In the rows, zero is written as 128.
Known rows, with every way that one mark hangs from another
z_83[z_738]: [192  85 128 170 118 137 156 123 143 128 109 143  65 159 119 140]
z_117[z_67 z_905]: [189  99 111 161 135 128 143 111 184 135  95 174  44 149  97 146]
z_67[z_942[z_738 z_815[z_117] z_905]]: [157  82 113 138 108 133 162 172 118 192 117 115 101 140 134 138]
z_738[z_117]: [185 114 133 143 135 153 141 125 153 163 114 137  92 146 103 152]
z_905[z_117[z_67[z_942[z_738 z_815[z_83]]]]]: [159  79 104 142 113 136 167 140 135 186 107 139  92 139 140 159]
z_905[z_117[z_67[z_942]]]: [175  82 104 139 119 133 159 135 137 171 111 151  85 137 130 163]
z_83[z_738 z_815[z_117[z_67[z_942] z_905]]]: [155  56 135 149 103 132 167 142 144 156 100 163  56 166 135 142]
z_117[z_67[z_942[z_738 z_815[z_83]]] z_905]: [169  94 108 154 116 119 149 127 166 164  84 146  70 149 111 150]
z_942[z_67 z_738[z_117] z_815 z_905]: [153  93 130 144  79 182 161 177  95 192  96 103 101 139 140 149]
z_815[z_83[z_738] z_117[z_67 z_905]]: [142  59 111 158 132 125 171 119 186 155  86 154  58 157 125 140]
z_67[z_942[z_815[z_83[z_738]] z_905]]: [164  82 108 143 127 113 144 173 135 187 109 119 108 158 128 128]
z_942[z_67 z_738 z_815[z_83 z_117] z_905]: [125  61 118 148  97 166 186 188 116 201 103 106  91 142 161 129]
z_905[z_117[z_67[z_942[z_738 z_815]]]]: [166  83 106 140 106 141 166 140 128 182 110 143  87 135 136 165]
z_942[z_67 z_738 z_815[z_83] z_905[z_117]]: [130  62 110 152  92 169 179 187 100 206 100 104 102 141 166 134]
z_738[z_117[z_905]]: [182 111 127 146 136 150 134 119 161 160 104 146  81 146  92 152]
z_83[z_738 z_815]: [176  70 145 165 116 140 161 143 139 146 118 154  63 174 137 125]
z_905[z_117[z_67[z_942[z_815]]]]: [168  83 103 136 114 135 161 143 134 183 113 149  86 137 132 165]
z_815[z_83[z_738] z_117]: [144  59 120 157 140 131 178 134 171 162 111 136  75 157 137 129]
z_815[z_83 z_117[z_67]]: [146  72 114 148 151 128 177 131 192 170 111 149  71 150 132 135]

Rows
[168  87 126 164 136 132 153 119 170 152  92 132  89 165 122 136] : z_815[z_83[z_738[z_117[z_67]]]]
[189  97 106 149 128 112 138 119 171 144  88 163  63 149  98 153] : z_117[z_67[z_942] z_905]
[140  68 106 146 140 119 171 128 184 173  93 143  74 148 126 139] : z_815[z_83 z_117[z_67[z_942[z_738]] z_905]]
[158  82 123 155  87 170 170 182 101 180 107 111  85 142 148 134] : z_942[z_67 z_738 z_815 z_905]
[176 114 121 133 117 138 132 123 157 173  87 145  89 145  94 169] : z_738[z_117[z_67[z_942[z_815]] z_905]]
[146  69 113 130 105 159 167 196 119 194 119 133  78 141 143 140] : z_942[z_67 z_815[z_117] z_905]
[165  91 118 148 119 122 162 155 136 187 114 109 105 150 134 138] : z_67[z_942[z_738 z_815[z_83]]]
[175  83 107 146 116 132 154 155 112 172 110 117 107 139 132 137] : z_67[z_942[z_738 z_905[z_117]]]
[168  87 123 159 133 123 150 123 164 157  89 126  98 165 122 140] : z_815[z_83[z_738[z_117[z_67[z_942]]]]]
[166  99 119 138 106 139 147 165 114 193 107 107 115 143 124 144] : z_67[z_942[z_738[z_117] z_815 z_905]]
[141  98 124 157 109 163 158 157 141 200  95 112 104 149 133 132] : z_942[z_738[z_117[z_67]] z_815[z_83] z_905]
[182 114 125 145 127 147 134 110 169 155  90 155  75 146  91 163] : z_738[z_117[z_67 z_905]]
[161  87 119 137 107 131 170 158 125 188 121 116  95 140 133 150] : z_67[z_942[z_738 z_815[z_117]]]
[175 103 129 162 118 168 150 138 128 160 105 119  95 141 119 130] : z_942[z_738[z_117] z_905]
[182 112 137 161 109 162 161 111 143 152 100 127  82 140 117 155] : z_942[z_738[z_117[z_67]]]
[135  59 117 141 104 145 177 168 141 187 100 131  71 153 143 149] : z_942[z_67 z_815[z_83[z_738] z_117[z_905]]]
[151  72 106 135 125 116 154 176 135 195 112 121 106 153 132 132] : z_67[z_942[z_815[z_83[z_738] z_117] z_905]]
[162  87 111 138 123 119 140 170 132 192 104 115 117 157 124 135] : z_67[z_942[z_815[z_83[z_738[z_117]]] z_905]]
[173  93 130 153  95 176 156 153 103 158  89 108  98 139 132 143] : z_942[z_67 z_738[z_117] z_905]
[150  85 116 155 124 142 147 166 151 189 103 132  93 162 128 125] : z_942[z_815[z_83[z_738[z_117[z_67]]]] z_905]
[168  86 127 165 140 133 153 123 166 155  99 127  92 165 123 131] : z_815[z_83[z_738[z_117]]]
[183 103 122 145 116 131 147 131 130 164 101 116 102 143 113 151] : z_67[z_942[z_738[z_117[z_905]]]]
